Each row comes from the steps of one path. Every step used is in the known rows, and no mark comes twice. Write the path behind each row, first mark first.
In the rows, zero is written as 128.
Known rows
y m c p: [113 177 128 151 161 106 131 122 147 126 146 116 134 145 133 141 117 112
 164 139 122 144 121 133 163 122 142 102 109 142 112 159 158 105 125 140
 126 133 139 155 113  87 121 140 135 140 143 154 124  98 117  84 137 119
 112 114 131]
h q: [117 102 124 130 134 106 117 143 160 132  94 109 125 144 129 139 116 122
 110 129 139 139 155 117 145 132 123 135 111 130 124 112 112 134 131 111
 133 128 110 143 147  99 143 128 108  91 108 140 154 159 112 123 127 128
 137 131 133]
d c y: [124 140 109 162 157 130  81 115 158 162 118 141 162 130  99 169 115 127
 178 171 117 145 138 126 168 135 106 119 101 126 108 148 161 113 123 120
 118 141 179 166 120 146 126 111 114 136 113 143 177 134 102 121 119 136
 111 116 118]
m c: [123 160 130 169 129 122 135 108 135 137 132 118 146 141 125 129 140 126
 164 105 133 147 141 115 152 126 105 142 121 129  99 141 140 112 120 116
 108 147 161 151 122 102 143 125 132 125 132 141 133 101 133 112 122 131
  95 107 120]
y m c: [111 174 134 158 155 108 145 118 156 120 147 118 129 139 135 140 137 108
 156 159 126 141 137 130 167 118 137 112 116 139 116 162 159 112 131 131
 122 134 155 149 126  88 116 144 140 137 147 156 133 104 123  90 130 119
 112 119 126]
h q d c p a: [116 156 113 118 161 146 114 147 178 139 115 110 131 147  86 140  97 127
 154 131 150 152 158 116 167 126 116 114  93 119 111 105 109 147 111 111
 131 132 146 173 136  94 138 123 111  89 121 142 158 162 119 111 119 126
 141 123 139]
v w m y c p a: [136 111 108 124 141 102 123 112 157 134 109 119 126 169 114 140  88 130
 126  48 122 121  98 122 149 101 161  62 131 157 125 163 142 111 119 140
 136 103 190 158  92  86 108  88 110 153 132 171 118  94 112 140 118 129
 143 131 126]
d c y m w v l: [127 135 113 161 178 119  87  99 167 161 130 135 146 135 102 171  97 124
 179 146 101 145 137 127 173 121 109 110 102 132 119 151 175 120 129 132
 116 127 169 158 121 148 108 115 113 140 123 168 182 116 108  94 106 135
 111 134 114]
m y c: [135 122 112 134 137  76  99 102 125 134 121 151 122 142 101 137 113 125
 148 152 125 133 122 125 113 123 125 101 121 136 110  95 123  97 125 117
  95 152 180 190 120 139 118  93 122 152 131 142 168 108 122 145 113 123
 102 118 136]
a r: [128 131 122 150 134 136 164 143 137 109 141 128 135 123 114 133 129 134
 119 200 115 119 104 128 117 136 118 102 108 125 118 113 144 138 132 124
 106 124 141 159 124 125 114 121 127 120 140 136 138 110 119 124 122 127
 146 146 129]
g a f h: [133 160 116 127 132 103  91 150 150 102 153 102 132 124 122 155 141 143
 137  92 130 142 118 129  96 123 172 148 117 113 133 146 144 103 129 158
 142 123 161 149 141  61 135 130 102  91 167 122 148 101 151 127 122 126
 155 163 123]
y c m w s: [142 153 147 186 169 126 126  87 133 133 155 121 121 156 114 161 120 127
 133 106 113 133  91 134 140 106  97 123 139 148 106 174 149 129 102 154
 116 125 197 161 128 127 121 111 112 139 132 155 154  87 117 132 109 130
 117 124 130]
d c m w v: [131 154 135 172 182 162 102  81 166 140 140 116 139 144 120 175 125 130
 169 109 118 133 126 130 154 107  79 131 127 139 108 142 176 139 106 120
 127 118 162 139 132 132 119 117 102 148 120 149 159 108 119 109 100 131
 113 136 118]
m y c p: [137 129 106 127 141  74  87 104 117 140 117 149 127 149  99 139  95 128
 156 135 121 137 111 131 111 124 129  90 115 140 108  95 123  92 121 124
 102 151 167 199 105 138 121  91 116 156 126 138 158 101 117 138 118 125
 103 115 139]
v l q d c p a f: [125 188 112 106 145  89 109 144 143 136 150 130 157 136 117 127 104 138
 160 111 106 152 149 125 173 131  93 131 105 111 153 165 117 152 126 140
 117 122 123 125 124 147 133 137 183 109 138 157 115 107 130 104 139 139
 124 145 123]
p c m w v l q: [142 154 145 140 154 119 121  88 169 136 154 119 133 167 160 144 102 136
 132  66 124 131 134 115 171 112  73  66 163 126 119 161 154 128 132 136
 119 123 156 131 127 164 105 118 118  85 109 174 158 105 133 131  98 141
 120 122 117]
q d c p r a g h: [126 188 113 112 168 177 145 149 171 144 188 136 116 143  45 137  95 136
 182 141 143 143 110 131 139 131 129 104 102 114 113 146 117 165 107 131
 113 144 166 136 119 122 123 129 141 118 146 123 156 133 139 101 113 124
 132 118 136]
w v l q: [138 122 114 104 127 108 130 103 139 133 103 127 129 133 140 116  91 133
 139  51 108 139 128 123 125 132  93 125 121 128 149 138 133 155 149 138
 120 130  97 107 133 165 121 141 133 142 137 153 150 115 144  72 110 147
 120 143 114]
c p a: [132 145 107  98 138 139  87 128 120 135 106 111 145 146 132 136  93 138
 140  52 132 131 100 126 124 126 158  88 110 120 124  96 128 102 121 159
 145 123 117 189  99 116 122 115 102  98 144 125 109 109 118 123 131 124
 139 123 139]
f h q: [136 117 128 129 126 105  96 135 146 156 137 118 110 134 122 148 117 126
  97  90 144 141 111 121  94 116 139 129 107 124 146 118 130 127 156 133
 132 137 127 159 139  83 122 127  93  62 108 120 174 139 133 140 121 126
 135 144 128]
s w: [120 128 129 146 121 135 111 110 136 114 118 123 138 143  96 151 131 126
 115  96 126 129 127 124 120 125 122 117 135 125 144 162 118 132 129 124
 130 118 139  98 137 112 115 150 104 156 119 138  89 134 118 124 115 123
 127 144 115]
p c y m w v l u: [139 123 113 136 154  96 101 108 168 153 154 132 124 151 135 134  75 128
 149 101 123 134 127 113 185 115 125  37 150 124 119 142 154  95 159 144
 118 135 179 153 112 181  91 118 110  93 116 180 177 117 126 123 100 141
 126 123 116]
d c p: [133 166 113 164 164 144  81 115 143 152 129 125 173 140 109 161 103 128
 175 131 118 144 114 135 145 134 101 122  97 129 103 142 141 118 113 124
 129 138 132 137 110 125 137 137 115 149 114 129 135 137 103 102 143 134
 121 115 126]
a p c m w: [126 115 143  90 147 173 137 123 148 122 155 113 148 178 153 163  91 148
 126 107 112 126  95 127 157 118 139 107 161 134 110 140 136 139 125 139
 132 116 130  69 113 154 115 118  97  85 123 151 129 128 144 131 122 134
 123 121 126]
q l u: [144 103 122 104 151  80 157 128 122 150 161 137 149 127 130 123 116 137
 146 160 123 115 116 128 136 110 104 130 130 120 142  68 116  95 143 125
 123 125 125 118 123 139 128 129 139 173 122 139  82 120 134 126 154 135
 129 172 123]
r a: [113  97 120 113 128 130 140 142 166 107 143 111 129 142 106 119 127 125
 123 124 138 128 137 115 158 118 167 111 123 123 127 124 109 133 121 143
 131 123 135 102 140 108 129 127 105 101 163 130 126 146 106 145  98 129
 129 151 131]
q l: [142 113 145 105 155  90 174 116 129 152 133 148 157 136 127 139 126 140
 139 174 110 120 134 132 124 122  99 139 112 117 138 101 124 111 123 128
 117 122 119 132 120 126 127 118 136 154 121 142 105 123 128 124 142 133
 118 153 123]
v w m c p: [132 130 121 152 137 119 144 115 157 138 122 112 137 163 122 134  98 129
 136  44 122 130 106 121 162 107 141  88 133 161 120 199 146 123 116 133
 141 102 170 116  92  73 126 104 118 158 119 170 103  95 117 120 127 134
 136 124 119]
s z: [119 117 120 117 126 123 139 120 103 127 176 113 124 116 131 112 120 111
 122 167 131 120 158 133 105 147  98 141 122 121 105 125 115 117 120 115
 148 125 136 103 125 128 136 124 140 161 137 120 135 106 154 122 154 124
 116  97 137]
d c y m w v: [128 134 112 163 176 127  83  97 171 155 129 130 144 131  98 176 100 114
 186 144 108 142 134 127 169 124 111 105 103 135 109 140 178 117 124 128
 117 128 177 152 126 142 109 112 104 145 123 159 185 123 103  99 106 132
 116 125 117]
r a g h f: [111  86 111  78 128 126 125 154 192 103 148 113  96 154  91 147 134 134
 120  86 134 131 105 124 127 125 193 121 119 111 132 139 127 169 132 150
 127 129 117  62 146  93 143 143  90  85 177 116 148 124 124 121  94 122
 129 130 128]
y m: [114 145 132 127 155 113 143 134 150 115 147 124 118 129 137 141 130 110
 129 180 122 126 126 139 152 120 151 107 120 137 135 151 151 125 136 139
 135 120 131 135 131 105 106 146 141 141 148 147 127 122 119 101 134 117
 135 133 132]
w v l: [137 114 121 112 137 138 141 100 135 136  90 131 121 136 135 113  94 151
 134  64 109 133 113 127 114 126 118 127 127 127 144 128 137 148 147 139
 129 132 106 122 123 164 118 140 119 142 141 152 152 115 154  73 101 144
 115 147 113]
w m c: [121 154 149 154 153 121 147 119 157 125 137 116 153 153 145 127 130 130
 162 118 129 141 116 115 150 114 142 102 125 150  95 177 149 124 117 119
 108 119 161 144 103  58 119 121 154 143 133 153 146  93 130 117 134 123
 119 118 119]
q d c y m w v l: [129 180 118 124 178 153 134 120 167 154 166 147 109 123  60 130  89 135
 195 147 121 150 146 127 178 116 108 102 107 126 121 146 144 155 111 121
 110 127 186 145 121 148 109 108 141 145 134 160 166 120 145  97  93 131
 119 133 124]
y c p r a: [136 160 115 175 154 131 140 123 125 146 141 126 152 166  99 145  81 114
 153 139 111 134  78 130 119 133 142  99 112 133 103 154 116 103 118 165
 117 144 177 197 112 129 116 121 122 120 150 134 144 108 101 116 132 127
 125 124 142]
y m c p a: [112 176 123 140 163 112 124 120 152 124 136 109 138 148 137 144 120 114
 161 119 128 142 120 129 164 117 153  95 107 134 114 147 158  99 128 146
 129 131 150 180 111  81 112 139 129 122 156 154 123  96 118  88 133 117
 116 115 132]
v l q d c: [128 182 123 116 136  90 141 139 137 147 160 143 153 131 115 116 113 134
 147 132 110 152 155 122 174 132  75 132 110 116 160 184 112 159 130 124
 107 129 122 120 132 153 133 144 191 125 127 157 115 120 135 106 139 142
 115 145 123]
r a g: [116  92 106  84 127 137 138 143 171 102 135 113 113 146  84 129 126 141
 132 105 140 129 131 126 148 119 188 111 123 122 122 132 113 167 135 148
 125 126 131  73 142  94 137 141 102  97 170 116 120 136 117 120  84 125
 126 141 132]
v l q d: [127 171 125 101 129  84 145 144 127 140 157 142 138 129 120 103 111 137
 133 121 113 148 151 121 165 131  90 129 116 117 167 177 106 158 132 131
 109 126 114 118 131 152 132 138 189 118 129 156 111 118 141 113 137 139
 117 148 125]
g a f h q d c y: [126 171 107 130 149 105  77 158 177 115 149 107 135 126  93 167 126 143
 159 121 133 155 137 125 121 126 163 139 102 112 123 148 148 111 124 148
 136 128 186 175 142  59 137 118  97  82 156 134 182 115 146 124 112 129
 154 158 124]
p r a f h: [118 121 118 139 134 146 154 147 161 114 185 118 118 151 118 148 117 114
 123 155 128 108 109 119 113 126 169 106 118 115 129 117 111 114 144 160
 130 126 172 161 140 124  98 112 137  61 161 132 153  96 118 142 108 119
 140 161 131]

Which path is each row?
[116 116 135 129 136 112 106 106 155 108 119 128 140 156 106 148 124 131
 125 108 127 127 119 118 116 113 144  77 132 142 135 165 124 124 127 113
 114 110 150 115 119  79  97 129 118 178 115 155 108 113 120 136 114 114
 126 146 117] => s w m y
[114 147 144 164 138 131 122 105 159 115 124 114 159 160 109 148 131 128
 138  91 127 139 119 115 133 115 132  96 131 141 121 196 133 130 123 117
 117 113 163 110 119  62 108 144 125 168 121 156  99 112 120 117 120 119
 119 139 110] => s w m c
[135 142 111 129 177 128  79 116 170 162 109 114 169 161  96 187 104 137
 166  98 124 144 105 129 132 130 107 123  85 110 112 114 146 125 120 134
 123 139 126 157 117 105 132 137  99 107 127 130 154 134 107  93 139 130
 128 116 126] => d c p a g h q l
[124  98 117 118 153  94  98 111 149 142 130 134  97 127 112 149  88 114
 155 122 109 133 134 125 161 118 155  84 120 146 131 130 174 110 133 150
 122 112 164 169 121 146  98  85 101 120 124 165 175  96 116 119  93 123
 126 134 124] => c y m w v
[118 162 124 154 174 142  92  98 163 141 124 136 147 145 118 173 138 139
 167 173 129 136 131 135 154 117  93 117 119 136 109 137 167 121 110 106
 121 137 173 171 124 129 125 112 119 158 117 148 164 116 118 128 112 129
  99 126 124] => d c m y
[141 168 111 165 156 131 121 118 123 138 114 116 158 156 103 150  95 127
 155 125 111 140  74 130 120 127 138  97 107 127  99 136 137 111 118 164
 116 140 178 219 104 120 117 122 109 120 158 134 146 103 104 115 133 128
 132 121 139] => y c p a r
[123  98 106 116 155  83  95 117 140 150 138 134  96 125 116 138  80 125
 156 112 109 133 126 123 168 111 155  84 126 144 143 129 166 101 146 152
 124 112 160 165 119 158  97  94 112 125 127 171 159  90 123 117  99 128
 127 152 122] => c y m w v l u
[131 130 132 124 163  91 114 118 144 129 130 137 140 159 129 133  97 133
 156 137 120 132  95 126 121 114 158  69 121 159 101 141 137 109 118 125
 104 122 167 176  94  81 105  97 145 166 129 152 163  93 119 134 131 118
 126 124 134] => w m y c p
[129 198 133 128 180 181 148 113 162 143 168 138 110 132  75 129 110 150
 186 135 129 145 136 132 164 107  89 119 125 128 121 152 143 170 100 115
 117 124 177 138 124 142 118 115 143 149 133 152 150 115 157 103  92 131
 115 137 125] => q d c m w v l
[116 144 140 147 154 111 133 122 160 137 130 124 149 152 138 134 117 133
 171 129 125 144 119 115 161 118 154  91 121 154  95 179 161 115 120 125
 106 120 178 168  97  71 116  98 147 134 125 162 165  87 125 123 123 124
 116 115 119] => w m c y
[128 179 138 178 166 135 141 109 135 138 121 127 136 156 120 156 130 131
 148 166 115 138  93 141 137 118 118 128 140 144 108 182 158 134 112 147
 122 136 191 190 123 126 123 120 123 145 139 145 157 103 120 125 119 130
 110 122 132] => y c m
[128 153 136 129 152 122 117 102 168 134 137 137 131 165 153 145 121 146
 133 139 143 126 131 124 161 118 105  49 159 124 107 138 151 103 131 121
 121 143 175 174 115 154 107 108 117  98 108 162 167 117 133 152 100 134
 109 106 126] => p c m y
[122  85 144 131 138  88 112 150 170 148 126 110 104 151 120 158 124 119
  84  88 139 141 109 116  92 143 119 158 116 122 146 140 138 136 129 124
 122 139  96 128 146 118 133 132 113  65 111 132 203 154 124 134 145 128
 147 113 123] => g h q
[155  82 133 131 139 130 117  78 130 128 147 107  90 131 115 132  92 118
 138   4 114 122 131 114 109 100 102 127 140 141 121  86 139 134 122 134
 116 103 126  91 139 143 112 100  86 126 127 141 142  93 137 116  87 127
 136 144 121] => m w v
[110 122 113 116 147  95 107 135 147 145 121 143 116 125 118 148 105 120
 153 181 116 136 134 133 168 132 167  83 113 140 134 150 170 106 136 148
 128 125 163 184 116 138 105  97 121 122 125 158 168 114 112 126 111 124
 124 125 128] => c y m
[136 127 101 132 145  76  87 114 135 132 139 142 119 157  93 150  90 125
 154 135 120 131  97 129  99 120 153  89 110 136 109  90 119  89 130 143
 106 148 186 203 113 129 111  84 115 117 139 137 174  84 118 147 108 121
 110 132 138] => m y c p r a f h
[122 133 124 142 148 118 105 105 153 107 113 119 154 166  94 157 109 133
 132 108 120 127  93 118 113 113 149  56 118 139 122 155 131 117 125 130
 108 111 174 168 107  73  87 122 109 165 136 158 116  97 109 132 113 113
 134 150 122] => s w m y c p a r
[116 115 121 136 129 156 181 139 150 123 175 123 123 153 120 133 113 111
 116 156 136 107 118 110 125 131 161  94 116 114 133 117 100 104 136 149
 121 131 162 180 136 134  96 115 136  75 160 136 139 115 113 139 110 119
 135 157 137] => p r a
[119 114 133  73 144 164 132 127 150 121 137 126 150 178 153 162  94 156
 129 137 118 126  94 129 155 126 148  94 154 133 111 129 135 131 132 130
 131 131 133  90 108 157 117 114 103  97 125 152 141 131 147 132 123 134
 114 114 129] => a p c m y
[114 141 114 145 151 154 155 154 186 118 187 116 120 155  95 154 109 111
 140 173 135 120 126 115 131 126 154 107 104 110 120 118 104 126 135 145
 125 130 184 167 145 115 103 115 135  56 155 138 166 114 116 131 103 120
 142 160 132] => p r a f h q d c
[113  84 121  83 131 160 149 148 178 104 152 105 154 168 121 136 102 136
 122 121 128 128 116 112 172 123 180 102 136 119 115 128 102 138 129 147
 131 125 128  53 129 130 123 136  92  76 164 138 125 162 114 137 106 135
 129 139 129] => r a p c
[122  94 120 121 150  82  94 113 137 138 168 131  99 123 112 147  94 108
 132 135 116 128 139 127 164 126 133  86 111 141 125 139 156  97 124 149
 127 113 175 147 117 140 107  87 113 126 124 166 169  90 117 128 111 124
 125 117 129] => c y m w s z
[106  79 119  75 127 158 148 154 161 101 145 106 143 157 112 134 108 136
 119 124 123 128 114 118 158 122 194 132 125 127 126 120 102 147 122 147
 137 116 115  54 131 117 130 129  93  96 171 130 114 153 117 134 108 130
 128 153 132] => r a p
[110 162 125 131 168 146 133 145 185 135 121 118 119 144  92 142 114 131
 151 168 149 150 164 121 172 125 101 126 107 128 113 131 120 160 109  99
 129 131 150 156 145  97 143 122 121 109 109 148 164 159 124 115 113 128
 131 128 135] => h q d c m
[131 128 119 100 162  99 107 115 152 124 119 130 135 164 120 141 100 141
 160 112 126 131  91 126 119 110 176  58 118 150  99 136 140 121 126 135
 102 122 171 186  93  71 102 101 136 145 144 146 158  82 124 125 120 113
 128 121 136] => w m y c p a g
[127 115 122 138 124 151 112  90 149 112  92 118 128 144  98 145 110 130
 128  53 124 128 118 122 106 124 117 108 135 129 139 145 128 144 136 129
 130 121 133  90 138 124 109 151  84 174 125 142 112 133 129  93  96 130
 127 146 109] => s w v
[110 176 122 144 167  96 102 130 170 120 133  99 131 150 134 158 118 112
 158 116 128 149 123 130 158 114 157 110 100 134 113 139 163 106 135 149
 136 129 150 173 120  63 117 136 120  95 148 154 145  91 118  90 129 116
 124 122 129] => y m c p a f h q
[124 112 137 101 150  94 121 123 151 119 131 137 125 145 142 125 116 136
 140 139 130 123 114 121 126 112 158  73 127 153 113 130 136 116 123 113
 108 115 148 153 104  82 102  98 150 156 125 151 156  98 130 141 124 117
 128 132 129] => w m y
[141 168 111 158 156 129 105 115 120 145 111 117 156 157 108 151  93 123
 158 100 115 143  83 131 123 124 140 105 114 129 103 139 130 108 117 164
 123 140 174 205 106 122 122 125 110 123 154 131 141 109 108 116 135 128
 127 113 138] => y c p a
[120 106 119 124 153  85  97 121 145 145 140 136 103 127 112 152  97 114
 150 141 110 133 141 127 168 119 158  87 119 144 132 142 169 103 129 148
 122 111 168 172 120 140 101  82 110 113 121 163 162  96 109 135 102 120
 127 134 127] => c y m w
[114 181 127 156 161 114 146 120 146 129 156 118 134 151 136 145 111 106
 160 148 123 136 116 131 155 125 146  97 108 138 115 158 153  97 128 143
 124 135 149 180 113  91 110 135 142 127 145 156 127  87 118  84 137 116
 115 119 135] => y m c p r
[133 149 132 129 174 104 132 103 163 123 180 116 107 131 113 142  98 100
 159  99 107 137 143 126 164 103 102 104 116 140 137 147 153 147 127 137
 113 106 136 105 140 125  97 136 137 145 143 167 139  99 127  78 110 122
 134 146 125] => y m w v l q d c
[123 100 117 115 157  87 102 111 145 148 125 138 102 130 114 148  86 126
 150 119 102 134 133 125 163 118 153  91 116 142 140 143 171 112 136 152
 120 111 156 168 117 154  97  89 113 114 125 174 171  91 121 116  93 126
 120 142 122] => c y m w v l
[130 150 126 118 150 120  95 131 166 158 154 131  98 137  96 151 114 137
 125 120 154 148 120 125 116 107 124 111 106 126 139 115 138 137 140 118
 124 143 162 187 134  87 119 108 102  80 106 130 193 128 145 142 103 124
 123 143 131] => f h q d c m y
[112 140 132 106 151 118 117 108 140 123 114 139 103 146 142 145 138 151
 133 150 137 122 124 138 135 112 130 100 144 147 132 117 161 117 115 118
 130 126 155 189 121 130 120  82 123 139 117 150 147  88 138 154  96 121
 101 133 133] => c m y
[123 189 126 116 147  97 140 136 141 147 155 141 147 136 120 122 117 140
 146 137 113 151 149 127 177 129  76 130 118 120 163 193 124 162 124 126
 112 125 126 127 130 149 133 139 189 126 125 162 119 111 137 108 133 141
 109 148 124] => v l q d c m
[104  86 117  79 141 148 141 151 185 110 150 110 149 167 117 144  93 132
 129 148 122 131 120 115 189 123 196  83 130 124 117 141 119 130 132 155
 133 123 142  75 123 130 113 126  90  73 163 152 141 157 110 134 100 133
 127 139 130] => r a p c y m
